Each row comes from the steps of one walk. Every step used is in the known rows, and no mark comes twice. Write the walk behind each row, first mark first.
Known rows
B -> H -> P -> J -> U -> E: [ 4.039 -1.956 -1.607  1.890 -0.469  0.297 -0.043 -3.868  2.654  0.078
 -1.728  1.718 -1.024  2.064 -1.032  3.499 -1.901  4.341 -4.485 -1.651
  2.124  0.018 -0.450  3.017  0.384]
B -> H -> Y -> E: [ 2.405 -1.034 -0.193 -1.203  0.644 -0.974 -0.172 -5.099 -0.478 -0.038
 -0.614 -1.705  1.323  0.211 -1.379  2.319 -0.432  2.181  5.457 -1.175
  5.577 -1.872 -0.746 -3.777 -5.747]
H -> P -> J -> U -> E -> B: [ 3.573 -2.365  0.099  1.517 -1.228 -0.768 -0.890 -3.393  1.568  0.131
 -0.470 -1.451 -2.180  0.684 -2.882  3.621 -3.227  3.964 -2.244 -1.776
  1.873 -1.198 -1.211  5.862 -1.084]
E -> B -> H -> P -> J -> Y: [ 4.860 -1.138  1.027  2.522 -1.190  0.944  1.157 -2.409  0.238 -2.203
  0.200 -1.528 -1.834  0.419 -2.014  2.596 -3.523  2.533 -2.798 -1.177
  2.921 -0.560  0.550 -3.940  2.959]
J -> U -> H -> Y: [-0.820 -1.094 -1.854 -2.240 -1.037 -1.338 -0.165 -3.338  1.382 -1.597
 -4.410 -0.894  1.230  0.686 -2.839  2.616  2.160  2.003  4.155 -1.123
  6.137  0.578 -2.707 -2.629  0.532]
J -> B -> H: [ 2.339 -1.199 -1.894  3.067  0.970  0.240  0.138 -1.822  0.145 -0.027
 -5.989  2.310  2.217  1.617  0.185  4.523 -1.769  3.497  2.718 -1.179
 -0.605 -0.248  1.360 -0.677 -2.677]
E -> B -> H: [ 1.438 -1.606 -0.392  2.959  0.507  0.613  0.706 -2.532  0.625 -0.061
 -2.128 -0.838 -0.112  0.758 -0.522  4.367 -3.759  3.346  2.576 -1.069
  0.140 -1.293 -0.229  3.893 -5.228]
Y -> E -> P -> J -> B -> H: [ 4.159 -0.775 -1.712  2.559  3.205  0.563  0.275 -1.859 -0.731  0.697
 -2.597  2.493  2.213  1.535  0.921  3.788 -2.004  4.351  1.439 -1.320
 -0.109 -0.777  1.994 -2.401 -2.104]
P -> J -> B: [ 5.177 -1.048 -0.848  0.672  1.399 -1.412 -1.250 -1.308 -1.035  0.390
 -4.873  2.393  1.232  0.924 -1.072  5.065 -0.055  4.114 -0.010 -2.137
  0.900  0.177  1.205 -3.429  1.932]
Y -> E -> B: [ 3.081 -1.998  1.431  0.472  1.222 -1.333 -0.982 -3.688 -0.787  0.736
  0.846 -3.915 -0.320 -1.068 -2.453  4.242 -3.056  2.924  4.461 -1.382
  3.634 -2.079 -0.578  2.499 -4.618]
Y -> E -> B -> H -> P -> J: [ 5.987 -1.113  0.549  2.610  0.322 -0.272 -0.073 -2.993 -0.858 -0.786
  2.035  0.502 -2.220  0.238  0.054  3.947 -1.409  4.753 -2.439 -1.508
  3.614 -2.400  0.087 -0.112 -2.925]
P -> J: [ 4.674 -1.077  0.641  0.149  1.476 -0.479  0.223 -2.487 -0.213  0.266
 -0.007  0.283 -1.070  0.420 -0.464  5.507 -0.453  4.306 -1.772 -1.989
  3.256 -0.194 -0.258 -1.272  0.889]
H -> Y -> E: [ 2.415 -1.239  0.335 -2.209  0.226 -1.771 -0.604 -5.340 -0.611  0.236
 -0.529 -2.670  1.151 -0.288 -2.353  2.921  0.475  2.094  5.324 -1.367
  6.571 -1.536 -0.909 -4.244 -4.324]
E -> P: [ 0.881 -1.453 -0.357  1.442  2.428  0.064  1.216 -3.348  0.899  2.313
  1.166 -1.716  2.963  0.677 -1.834  5.654 -0.435  4.567  1.533 -0.846
  2.330  0.897  1.730 -1.189  1.463]
B -> H -> P: [ 2.705 -1.694 -0.504  4.461 -2.149 -0.217  0.545 -3.387  0.646 -1.240
 -1.420  0.597 -0.484  0.738 -0.725  4.582 -0.505  3.971 -0.167 -0.554
  3.221 -1.443  0.473  0.863 -4.110]
H -> P -> E: [ 2.683 -2.675  1.238  3.868 -5.338 -1.676  0.062 -4.469  1.346 -0.224
  0.477  0.229 -0.385  0.313 -1.689  6.626  1.896  4.599  2.271 -0.733
  3.632 -0.099  0.553  1.237  2.098]
Y -> E: [ 3.599 -1.669  0.682 -0.339  2.063 -1.094 -0.645 -4.503 -0.885  0.809
  0.657 -2.284  1.263 -0.686 -1.045  4.643 -1.001  2.896  5.042 -1.101
  5.421 -1.216  0.588 -2.097 -4.354]
B -> H -> Y: [-0.045 -0.882 -1.043 -0.599 -2.108 -0.546  0.829 -4.254  1.391 -0.782
 -4.153 -0.541  0.718  1.462 -2.144  2.669  0.395  2.233  2.971 -1.342
  3.355 -0.626 -1.944 -2.270 -3.112]
B -> H -> P -> J -> U: [ 5.169 -1.722 -1.261  2.838  0.884  0.956  0.836 -2.962  0.603 -0.352
  0.193  3.215  0.699  1.832  0.694  4.648 -1.128  3.837 -3.092 -1.054
  2.213  0.108  0.086 -1.100 -0.207]
P -> E -> B -> H -> Y: [ 0.135 -1.341 -0.281  0.133 -3.691 -0.870  0.509 -4.300  1.447 -0.754
 -2.989 -1.084 -0.005  1.238 -2.643  2.640 -0.078  2.472  3.792 -1.412
  2.518 -1.055 -2.212  0.198 -2.565]
U -> H: [-0.444 -1.305 -1.259 -0.127  1.654 -1.203 -0.568 -1.439  0.739 -1.368
 -3.939 -1.855  0.366 -0.779 -1.486  5.185  0.748  3.417  5.031 -0.806
  5.802  0.570 -0.813  1.154  0.936]
J -> U -> H -> P -> E -> B: [ 2.014 -2.749  0.859  3.255 -3.267 -1.449 -0.670 -3.068  0.861 -0.548
  0.445 -1.558 -1.005 -0.206 -2.413  5.282 -0.895  4.076  3.294 -0.858
  2.856 -0.812 -0.840  4.954  0.636]

Write each row's walk
[ 3.679 -2.017 -1.193  0.380  0.288 -0.087 -0.258 -3.818  2.496  0.656
 -1.940  1.025 -0.678  1.814 -1.628  4.132 -1.704  4.076 -3.792 -1.932
  2.270  0.671 -0.669  2.799  1.889] : P -> J -> U -> E
[ 2.929 -2.439  0.203  4.897 -4.926 -1.264  0.079 -3.735  1.061 -0.363
 -1.236  2.090  0.344  1.023 -0.782  5.907  1.272  4.725  2.578 -0.701
  1.880 -0.346  1.186  0.880  1.159] : J -> B -> H -> P -> E
[ 3.205 -2.285  0.068  0.908 -0.261 -0.553 -0.817 -3.208  1.607  0.611
 -0.702 -1.737 -1.692  0.727 -2.784  3.826 -3.708  3.810 -1.362 -1.950
  1.382 -0.714 -1.379  5.904 -0.616] : P -> J -> U -> E -> B
[ 5.074 -1.119  0.905  0.101  1.699 -0.423 -0.129 -3.550 -1.146 -1.478
  1.662 -2.578 -0.271 -0.957 -1.490  2.479 -1.765  2.468  2.066 -0.958
  7.045 -1.235  0.729 -5.700  0.338] : U -> H -> P -> J -> Y -> E
[ 1.376 -0.955 -0.661  0.052  2.789 -0.038  0.976 -4.734  0.046  1.996
  2.202 -1.949  3.272  0.607 -1.629  3.157 -0.404  3.858  3.778 -0.840
  3.970 -0.605  1.348 -3.725 -1.983] : B -> H -> Y -> E -> P
[ 5.656 -1.158  0.976  1.106  1.293  0.290  0.403 -3.938 -0.973 -1.036
  1.795 -1.850 -0.162 -0.321 -0.858  2.441 -2.808  2.422  1.092 -0.990
  5.375 -1.582  1.193 -5.745 -1.518] : B -> H -> P -> J -> Y -> E
[ 5.461 -1.207  0.638  1.872 -0.467 -0.783 -0.020 -2.874 -0.314 -0.676
  1.067  0.720 -2.068  0.287 -0.764  5.036  0.367  4.689 -3.529 -1.662
  4.306 -1.130 -0.085 -1.344  0.157] : H -> P -> J
[ 3.971 -0.972  0.822  0.929  1.161  1.229  1.747 -2.594  0.614 -0.471
  1.167 -1.862  0.309  0.575 -2.166  3.418 -2.696  2.928 -2.348 -1.233
  2.929  1.119  1.321 -6.291  6.247] : E -> P -> J -> Y
[ 0.750 -1.650 -0.952  1.054  1.667 -0.108  0.710 -4.036  2.281  2.418
  0.212 -1.870  1.668  1.095 -2.653  4.812 -1.096  5.006 -0.636 -1.259
  2.225  0.852  1.337  1.477  1.999] : U -> E -> P
[ 4.018 -1.034 -0.134  0.467  2.363  0.070  0.520 -3.011  0.971  1.697
  1.884 -0.055 -0.414  1.007 -1.189  4.853 -0.821  5.549 -3.784 -1.950
  2.502  0.150  0.793 -0.182  3.316] : U -> E -> P -> J
[ 1.424 -1.011 -0.327 -2.548  0.944 -1.988 -0.974 -4.535 -0.523 -0.645
 -1.101 -2.908  1.000 -0.814 -2.303  2.543  1.021  2.157  6.943 -1.096
  7.978 -1.463 -1.343 -3.888 -3.205] : U -> H -> Y -> E
[ 2.372 -1.569 -0.065  2.537  1.497  0.526  0.301 -3.209 -0.033  0.113
 -0.715 -1.409  0.191  0.321 -0.311  3.774 -3.990  3.179  3.799 -0.998
  1.303 -2.108  0.165  2.881 -6.727] : Y -> E -> B -> H
[ 2.063 -1.401 -0.019  0.670  3.833 -0.119  0.702 -4.255 -0.140  2.596
  3.193 -2.440  3.380 -0.037 -1.366  4.849 -0.833  4.283  3.412 -0.780
  3.929 -0.154  2.173 -2.639 -1.255] : Y -> E -> P
[ 1.521 -1.998  0.109  3.744 -1.357  0.333  0.726 -2.815  1.086  0.021
 -1.316 -0.396 -0.181  0.861 -0.339  4.962 -3.215  3.802  3.362 -0.961
 -0.145 -1.040 -0.039  4.653 -3.289] : P -> E -> B -> H
[ 0.624 -0.782 -1.690 -0.458 -1.946 -0.957  0.065 -3.514  0.669 -0.809
 -6.125  0.696  1.516  1.739 -2.186  2.348  0.614  2.274  3.192 -1.587
  2.155 -0.525 -1.238 -3.333 -2.270] : J -> B -> H -> Y
[ 4.485 -0.618  0.302 -0.645  3.030 -0.317  0.545 -3.675 -0.642  1.502
  3.499 -0.671  0.652  0.434 -0.913  3.977 -0.032  4.723 -0.665 -1.705
  4.263 -0.690  0.614 -4.149  1.011] : H -> Y -> E -> P -> J
[ 5.206 -1.861 -0.996  2.797  0.825  0.861  0.592 -2.822  0.437 -0.314
  0.694  2.516  0.136  1.663  0.265  4.199 -1.910  3.854 -3.104 -1.155
  1.701 -0.341 -0.226  0.395 -0.877] : E -> B -> H -> P -> J -> U
[ 5.373 -1.178  1.373 -0.476  2.180 -0.044  0.174 -3.891 -0.983 -0.415
  1.748 -2.538  0.295 -0.586 -1.386  2.969 -2.590  2.244  1.836 -1.212
  5.489 -0.902  0.960 -6.192  0.060] : P -> J -> Y -> E
[ 2.431 -2.718  1.746  3.231 -4.162 -1.717 -0.519 -3.654  0.683  0.031
  0.777 -2.231 -1.569 -0.348 -2.779  5.592 -1.074  4.164  3.004 -1.151
  2.291 -1.276 -0.481  4.920 -0.495] : H -> P -> E -> B
[ 2.340 -1.672  1.173 -1.023 -0.212 -1.744 -1.065 -4.380 -0.661  0.304
  0.159 -4.208 -0.381 -0.767 -3.410  3.036 -2.232  2.391  4.957 -1.556
  4.342 -2.314 -1.631  0.986 -4.960] : H -> Y -> E -> B
[-1.285 -0.851 -1.195 -2.598 -1.737 -1.980 -0.377 -3.336  1.159 -1.717
 -4.692 -2.232  0.340  0.050 -3.319  2.767  2.495  2.278  5.008 -1.304
  6.696  0.009 -2.566 -2.378  0.210] : U -> H -> Y
[-0.136 -0.777 -1.949 -2.211  0.175 -0.988  0.155 -3.208  1.044 -1.057
 -2.557 -0.579  1.295  0.955 -2.503  2.424  2.198  2.878  2.522 -1.219
  5.926  0.574 -2.178 -3.452  1.912] : E -> P -> J -> U -> H -> Y
[ 1.528 -1.703 -0.635  2.769 -0.124  0.473  0.343 -2.915  1.669  0.044
 -2.652 -1.053 -0.927  1.044 -1.264  3.803 -4.187  3.611  1.128 -1.328
  0.115 -1.350 -0.422  5.898 -4.476] : U -> E -> B -> H
[ 2.220 -2.490 -0.094  1.062 -0.719 -0.723 -0.808 -3.515  2.085  0.696
 -1.503 -2.259 -1.038  0.678 -3.194  4.009 -3.675  3.435  0.057 -1.687
  1.365 -0.531 -1.300  6.218 -1.337] : J -> U -> E -> B
[ 4.270 -1.617 -1.211  1.310  3.136  1.075  1.213 -2.939  0.665  1.459
  1.561  2.067  2.293  1.851  0.137  5.027 -1.113  4.212 -2.544 -1.161
  1.733  1.240  0.618 -1.995  2.332] : E -> P -> J -> U
[ 3.250 -1.604 -1.167  4.576 -1.930 -0.571 -0.208 -2.808  0.117 -1.244
 -3.438  1.795  0.397  1.060 -0.799  4.311 -0.220  3.996  0.402 -0.751
  2.238 -1.354  1.273 -0.427 -3.457] : J -> B -> H -> P
[ 5.363 -1.260  0.139  2.745 -0.722 -0.237 -0.011 -2.820  0.413 -0.878
  0.695  0.875 -3.067  0.798 -0.624  3.845 -1.462  5.016 -4.369 -1.721
  2.705 -1.949 -0.278  2.015 -1.108] : U -> E -> B -> H -> P -> J
[ 1.767 -1.193 -0.811 -2.448  1.366 -1.560 -0.832 -4.559 -0.439 -0.571
 -1.058 -2.154  1.695 -0.358 -1.991  2.343  0.849  2.049  6.478 -1.000
  7.530 -1.056 -1.361 -3.977 -3.231] : J -> U -> H -> Y -> E
[ 4.957 -1.021 -1.349  1.615  0.555 -1.866 -1.700 -0.988 -1.169 -0.894
 -4.820  2.402  0.410  0.509 -1.076  4.343  1.077  4.506 -0.005 -1.769
  2.568 -0.307  1.135 -3.088  2.377] : U -> H -> P -> J -> B
[ 2.620 -1.520  0.116  2.568  1.139  0.951  0.688 -3.061  0.037 -0.425
 -0.575 -1.909  0.114  0.304 -0.798  3.045 -4.806  2.642  3.494 -0.847
  1.300 -1.786  0.330  1.108 -5.163] : J -> Y -> E -> B -> H
[ 2.697 -0.981 -0.635 -2.581  1.738 -1.467 -0.852 -4.323 -0.659 -0.634
 -0.233 -1.582  1.017 -0.285 -1.532  2.261  0.768  2.409  4.777 -1.238
  7.506 -1.193 -1.294 -4.381 -2.500] : P -> J -> U -> H -> Y -> E
[ 5.312 -1.053  0.101  2.789 -0.178 -0.047  0.399 -2.727 -0.192 -0.888
  0.677  1.509 -1.955  0.762  0.241  4.663 -0.351  4.893 -3.403 -1.494
  3.247 -1.437  0.198 -0.729 -1.141] : B -> H -> P -> J
[ 3.870 -0.756 -0.532 -1.200  1.185 -1.175 -0.690 -4.390 -1.139 -0.103
 -1.333 -0.413  1.268  0.409 -1.105  2.068 -0.267  2.549  4.331 -1.511
  4.716 -1.924 -0.391 -4.962 -4.575] : P -> J -> B -> H -> Y -> E
[ 1.738 -2.240  0.515  0.704 -1.172 -1.295 -1.013 -3.361  1.782  0.547
 -1.801 -3.344 -1.976  0.021 -3.703  4.234 -3.352  3.702  0.731 -1.925
  1.857 -1.006 -1.266  6.544 -1.607] : U -> E -> B
[ 3.509 -0.907 -2.123  2.817  2.063  0.578  0.248 -1.841  0.336  0.581
 -4.073  2.702  1.431  2.014  0.246  3.835 -2.060  4.674 -0.532 -1.616
 -0.852 -0.313  1.764 -0.400 -0.757] : U -> E -> P -> J -> B -> H
[ 1.607 -1.554  0.700 -1.262  0.304 -1.916 -1.320 -3.649 -0.461 -0.302
 -0.205 -4.415 -0.490 -1.134 -3.268  2.720 -1.810  2.440  5.874 -1.414
  5.412 -2.228 -1.801  1.264 -4.280] : U -> H -> Y -> E -> B
[ 1.386 -1.632 -0.771  2.462 -1.478 -1.616 -0.614 -2.536  0.417 -2.138
 -1.890 -0.972 -0.830 -0.642 -1.926  4.844  1.559  4.048  1.820 -0.535
  6.678 -0.881 -0.233  0.712 -0.779] : U -> H -> P
[ 1.584 -2.489  0.524  3.418 -4.529 -1.919 -0.274 -3.600  1.243 -1.074
 -0.317 -0.075 -0.545 -0.158 -1.553  6.230  2.548  4.684  3.808 -0.546
  4.856  0.069  0.265  1.680  2.907] : U -> H -> P -> E
[ 3.992 -0.877  0.237  0.729  2.957  0.173  0.923 -2.614 -0.155  1.576
  2.403  0.036  0.434  0.692 -0.550  5.406 -0.529  5.318 -2.319 -1.680
  2.670  0.275  1.045 -2.183  2.849] : E -> P -> J
[ 4.828 -1.043  0.715  2.399 -1.142  1.053  1.401 -2.502  0.542 -2.114
 -0.106 -0.736 -1.333  0.671 -1.625  2.887 -2.712  2.623 -2.969 -1.074
  3.289 -0.145  0.805 -5.278  3.730] : B -> H -> P -> J -> Y
